Every row comes from one small tree of marks. The marks that hang from a mark follow it in brackets, in alphabetical order. Every link used is in the known rows. Which tree was each row made from?
Known rows:
tolu[kovite vikoz]: [-2.94,+1.23,-0.97,-1.06,-3.05,+3.60,+0.94,-2.52,-1.49,+0.86,+2.28,+3.43,+3.71,-1.24,-0.92,+3.73,-4.14,-1.52,+3.14]
luvoko[kovur[zuse[zumug]]]: [+3.24,+2.36,-1.27,+1.16,+0.83,+0.82,-0.80,-1.98,+0.96,+1.52,-2.08,-1.71,-3.17,-1.93,+2.38,-0.47,+4.52,-1.07,-2.56]
vikoz[zuse[zumug]]: [+1.22,-0.50,+1.32,-0.04,+0.46,-1.39,-1.53,+0.11,-1.22,+2.43,-3.42,-0.06,-2.57,+1.54,-2.64,-2.73,+1.64,+0.60,-3.70]
luvoko[kovur]: [+3.04,+1.56,-3.47,-0.91,-0.95,+5.87,+1.02,-2.20,+1.67,+1.89,-0.79,+0.16,-0.39,-4.47,-0.95,+1.64,+0.62,-0.65,+0.14]
lifa[luvoko[kovur] zuse[zumug]]: [+2.79,+1.83,+0.41,-1.29,-0.30,+3.17,-1.74,+2.12,-2.08,+3.12,-2.01,-1.47,-2.05,-3.94,-4.03,-1.65,+4.19,+1.28,-4.25]
kovur[zuse]: [+1.03,+1.60,-1.40,-1.34,-2.15,+0.09,-0.49,-1.32,+0.35,+4.21,-3.79,-0.86,+1.45,-1.07,+3.05,+1.19,+0.99,-0.18,+0.24]
vutan[zuse[zumug[tolu[bimel vikoz]]]]: [-3.73,+1.67,-2.94,-1.35,+2.93,-2.57,+3.58,-3.00,-1.62,-1.79,+1.45,-0.11,+1.78,+2.29,+2.66,+1.52,-2.29,-1.66,+3.21]
kovite[tolu[bimel vikoz[zuse[vutan]]]]: [-0.31,-1.31,+1.93,-5.37,-1.87,+0.30,-2.39,-1.39,-2.46,-2.89,+0.67,-0.61,-0.97,+0.77,-0.71,+4.38,-1.76,+1.46,-0.88]
zumug[tolu[kovite vikoz]]: [-2.76,+0.46,-2.17,+0.43,-2.82,+1.81,+1.30,-0.69,+0.99,+0.76,+2.21,+2.66,+5.55,-0.58,+1.52,+3.45,-5.23,+0.37,+4.80]
vutan[zuse]: [-0.37,+1.41,-1.88,-2.72,-0.71,+2.75,+2.98,-3.02,-0.07,+4.73,-1.92,+1.83,+0.40,+0.43,+0.15,+0.86,-0.59,-2.76,+0.32]
zuse[zumug[tolu]]: [+1.76,+0.61,-2.91,+0.34,-0.16,-1.44,+0.73,+1.15,+1.97,+1.60,-2.22,-0.69,-0.56,+0.59,+2.35,-1.64,+1.04,+0.48,+1.03]
tolu[bimel kovite vikoz[zuse[vutan zumug]]]: [-3.18,-1.45,+4.41,+1.20,+1.76,-0.35,-0.89,-1.39,-3.35,-4.45,+3.22,+1.62,-1.81,+1.95,-4.28,-0.32,-1.22,-1.44,-1.76]
lifa[luvoko[kovur[zuse[zumug[tolu[kovite]]]]]]: [+2.18,+2.38,-0.88,+3.32,-0.81,+0.25,-1.10,+2.66,+2.77,+4.15,+0.37,+0.22,+1.35,-2.26,+3.20,+0.38,+1.37,-0.45,-0.34]
lifa[zuse[vutan zumug]]: [+2.38,-0.88,+2.92,-1.32,+0.30,+0.48,-1.41,+1.22,-1.85,-0.60,-2.30,-1.98,-5.53,+0.25,-3.18,-4.54,+6.51,+0.30,-4.56]
vutan[zuse[zumug[tolu[vikoz]]]]: [-2.22,+1.16,-1.46,-1.14,+1.86,-2.15,+3.40,-2.24,-0.50,+0.93,+0.00,+0.14,+0.57,+3.00,+3.40,+0.54,-0.72,-1.97,+1.42]
zuse[zumug]: [+1.50,+1.46,-1.54,-0.72,-0.42,+0.39,+0.34,-0.73,-0.74,+1.62,-2.47,+0.04,-2.46,+0.04,-0.23,-1.48,+2.02,-1.55,-0.39]
vutan[zuse[zumug[tolu[bimel kovite vikoz]]]]: [-5.38,+2.00,-1.95,+0.96,+1.89,-1.31,+2.89,-2.92,-1.47,-1.93,+4.34,+2.76,+2.75,+2.80,+1.25,+1.83,-4.34,-2.70,+3.77]
zumug[tolu[bimel kovite vikoz[zuse[vutan]]]]: [-3.00,-2.58,+2.06,+1.22,+0.08,+0.21,+0.04,-0.19,+0.21,-3.06,+3.35,+1.52,+3.38,+0.44,-1.72,+1.66,-4.57,+1.34,+1.61]
vikoz[zuse[vutan zumug[tolu[bimel]]]]: [+1.31,-2.48,+1.38,+1.37,+2.57,-3.39,-0.77,+1.66,+1.12,-2.45,-1.22,-2.04,-2.62,+1.70,-1.02,-3.39,+1.58,+1.22,-1.95]
lifa[luvoko zuse]: [+0.62,+0.93,+0.26,-3.90,-3.55,+2.59,-1.45,+2.59,-2.32,+5.66,-3.68,-0.45,+2.66,-3.13,-3.07,-0.14,+0.86,+2.50,-1.27]
lifa[luvoko zuse[vutan zumug[tolu[vikoz]]]]: [+0.18,-0.95,+3.62,-2.20,-0.13,-1.57,-0.53,+4.02,-1.91,+0.05,-1.14,-2.99,-0.70,-0.33,-0.52,-1.58,+3.25,+2.16,-1.76]
zuse[zumug[tolu[bimel kovite]]]: [-1.39,+1.41,-3.58,+2.52,-0.11,-0.59,+0.32,+0.58,+0.91,-1.37,+1.85,+2.17,+1.90,+0.25,+0.42,-0.61,-2.58,-0.46,+3.40]

Which tree is each row?
[+1.74,+1.68,-2.28,-0.32,+1.11,+0.91,-1.34,+2.93,-0.50,+0.19,-0.28,-2.42,+0.99,-4.32,-2.13,-1.17,+1.66,+3.43,-0.77]	lifa[luvoko[kovur] zuse[zumug[tolu[bimel]]]]
[+1.49,-0.20,-0.31,+1.28,+1.96,-4.04,+0.03,+0.69,+1.78,-1.86,-1.27,-3.39,-1.85,+0.72,+4.71,-1.96,+3.47,-0.32,+0.16]	kovur[zuse[vutan zumug[tolu[bimel]]]]
[-2.38,-0.41,+0.13,+1.59,+1.05,-0.52,+0.98,-0.42,-0.44,-5.28,+4.38,+0.90,+0.21,+0.74,+0.61,+0.79,-1.65,-1.59,+3.09]	zuse[vutan zumug[tolu[bimel kovite vikoz]]]
[+3.28,-1.07,-0.23,+0.60,+0.79,-0.91,+0.96,+1.87,+2.76,-0.15,-1.54,-1.66,-3.64,+0.75,+1.99,-2.93,+3.75,-0.92,-0.48]	zuse[vutan zumug[tolu]]
[+5.33,-0.29,+0.35,+2.66,+2.10,-0.65,+0.05,+0.63,+4.22,-0.46,-1.13,-3.63,-4.32,-1.10,+4.58,-1.97,+6.53,-0.51,-2.57]	luvoko[kovur[zuse[vutan zumug[tolu]]]]
[+5.05,+0.99,+2.53,+0.03,+1.05,+1.71,-0.48,+1.16,+0.60,+2.75,-1.96,-2.68,-4.76,-3.09,+1.70,-0.86,+6.90,-2.78,-4.48]	lifa[luvoko[kovur[zuse[vutan zumug]]]]
[-0.21,-2.34,+2.03,+3.51,+1.76,-2.07,-1.14,+1.83,+1.17,-2.57,+1.77,+1.11,-1.44,+1.82,-2.26,-3.11,-0.14,+0.24,-1.34]	vikoz[zuse[vutan zumug[tolu[bimel kovite]]]]
[+0.28,+1.15,-2.33,-0.32,+1.56,-1.72,+2.68,-0.50,+1.53,+3.11,-1.64,+0.33,-1.24,+2.79,+2.73,-1.68,+1.20,-1.99,+0.15]	vutan[zuse[zumug[tolu]]]
[-1.52,-0.41,-0.77,+3.51,+0.89,-2.63,-1.45,+1.37,+0.48,-0.74,+1.03,+2.08,+1.57,+1.65,-1.96,-1.75,-3.11,+1.70,+0.37]	vikoz[zuse[zumug[tolu[bimel kovite]]]]
[-4.77,+1.79,-2.25,-1.08,-1.97,+3.35,+1.07,-3.44,-2.81,-1.74,+3.55,+3.18,+4.87,-1.89,-1.72,+4.59,-6.04,-1.31,+4.94]	tolu[bimel kovite vikoz]
[-1.35,-3.04,+3.40,+1.26,-0.94,+0.58,-0.01,+0.82,+1.39,-0.54,+2.00,+1.59,+2.20,+1.37,-1.31,+0.90,-2.57,+1.01,-0.05]	zumug[tolu[kovite vikoz[zuse[vutan]]]]
[+2.76,-2.21,+4.02,+0.17,+1.32,-0.85,-0.97,+0.72,-0.32,+0.34,-2.89,-0.76,-5.75,+1.90,-2.89,-3.86,+4.45,-0.87,-5.38]	vikoz[zuse[vutan zumug]]
[+0.16,-0.46,-0.61,+2.73,+0.89,-0.09,+0.44,+1.21,+1.72,-3.20,+2.94,+1.12,-1.24,+0.49,+0.14,-1.64,+0.12,-1.96,+1.66]	zuse[vutan zumug[tolu[bimel kovite]]]
[+1.54,-1.07,-0.24,+1.32,+0.68,-3.38,-0.93,+2.04,+1.58,+2.15,-3.25,-0.69,-0.72,+2.22,-0.15,-3.08,+0.75,+2.43,-2.05]	vikoz[zuse[zumug[tolu]]]
[-4.19,+0.95,-3.78,+0.19,-1.81,+1.40,+1.37,-1.66,-0.08,-1.81,+3.73,+2.36,+6.72,-1.35,+1.09,+4.30,-6.90,+0.66,+6.56]	zumug[tolu[bimel kovite vikoz]]
[+3.44,+2.87,-0.23,-0.18,-0.06,+0.89,-0.86,+0.62,+0.07,+4.53,-2.78,-1.79,-1.64,-3.36,+2.18,+0.26,+4.30,-1.47,-2.79]	lifa[luvoko[kovur[zuse[zumug]]]]
[-1.52,-3.05,+1.26,-0.94,+1.03,-1.19,+0.55,-0.42,+0.06,-3.09,+0.39,-1.53,+2.16,+0.12,-0.28,+1.20,-2.71,+2.50,+0.94]	zumug[tolu[bimel vikoz[zuse[vutan]]]]
[-4.64,-0.89,-0.84,+1.10,-0.74,-0.53,-0.17,-0.66,-0.46,-1.35,+2.59,+2.46,+6.50,+0.21,-1.52,+2.95,-7.43,+2.74,+3.49]	zumug[tolu[bimel kovite vikoz[zuse]]]
[-2.04,-2.30,+2.50,-2.26,+0.83,+0.85,+0.25,-2.12,-2.38,-2.72,+0.21,-0.74,+0.35,-0.56,-2.95,+1.49,-1.95,+0.63,-0.57]	tolu[bimel vikoz[zuse[vutan]]]
[+3.98,-0.38,+2.24,-2.51,-1.36,+6.26,-0.88,+2.10,-0.24,+2.52,-1.41,-1.89,-2.06,-5.57,-4.28,-0.50,+4.62,+1.04,-4.17]	lifa[luvoko[kovur] zuse[vutan]]
[+2.91,-2.97,+2.62,+1.43,+1.51,-2.58,-0.80,+2.56,+2.27,+0.26,-2.60,-1.75,-3.88,+2.47,-0.48,-4.27,+3.35,+1.33,-3.59]	vikoz[zuse[vutan zumug[tolu]]]
[+1.77,-0.69,+0.75,+2.91,-0.33,+0.40,+0.27,+2.12,+2.79,-0.29,+1.40,+1.34,-2.60,+1.23,+0.81,-2.69,+1.99,-1.98,+0.24]	zuse[vutan zumug[tolu[kovite]]]
[-0.06,+0.18,+0.47,-5.37,-3.89,+0.23,-2.67,-1.32,-2.08,+1.51,-1.64,+0.55,+0.94,+1.14,+0.20,+4.90,-2.87,+2.52,-0.84]	kovite[tolu[vikoz[zuse]]]
[-4.84,-0.17,+0.65,-0.21,-1.09,+1.47,-0.61,-2.58,-3.03,-1.14,+2.45,+3.18,+4.68,-0.38,-4.09,+3.25,-6.24,+0.87,+1.80]	tolu[bimel kovite vikoz[zuse]]
[+3.17,-0.62,+1.14,+1.35,+0.98,-3.63,-0.21,+1.58,+2.94,+0.79,-2.76,-2.89,-3.12,+1.57,+5.44,-2.83,+5.44,-0.35,-1.58]	kovur[zuse[vutan zumug[tolu]]]
[-1.61,+0.47,-0.82,-5.51,-2.84,-0.30,-2.74,-2.15,-3.16,-1.10,-0.08,+0.39,+2.33,+0.30,-0.38,+5.60,-4.65,+2.75,+0.68]	kovite[tolu[bimel vikoz[zuse]]]
[-3.72,+1.50,-2.67,+1.49,+0.22,-1.20,+0.81,-1.20,-1.05,-3.46,+3.65,+1.79,+3.42,+0.57,+0.92,+1.93,-4.38,-0.28,+4.81]	zuse[zumug[tolu[bimel kovite vikoz]]]
[-0.70,-0.60,+1.55,+1.86,+0.01,+0.08,+0.94,+0.40,+0.84,-2.54,+2.95,+1.00,-0.96,+1.52,+1.10,-0.03,+0.33,-1.84,+1.36]	zuse[vutan zumug[tolu[kovite vikoz]]]
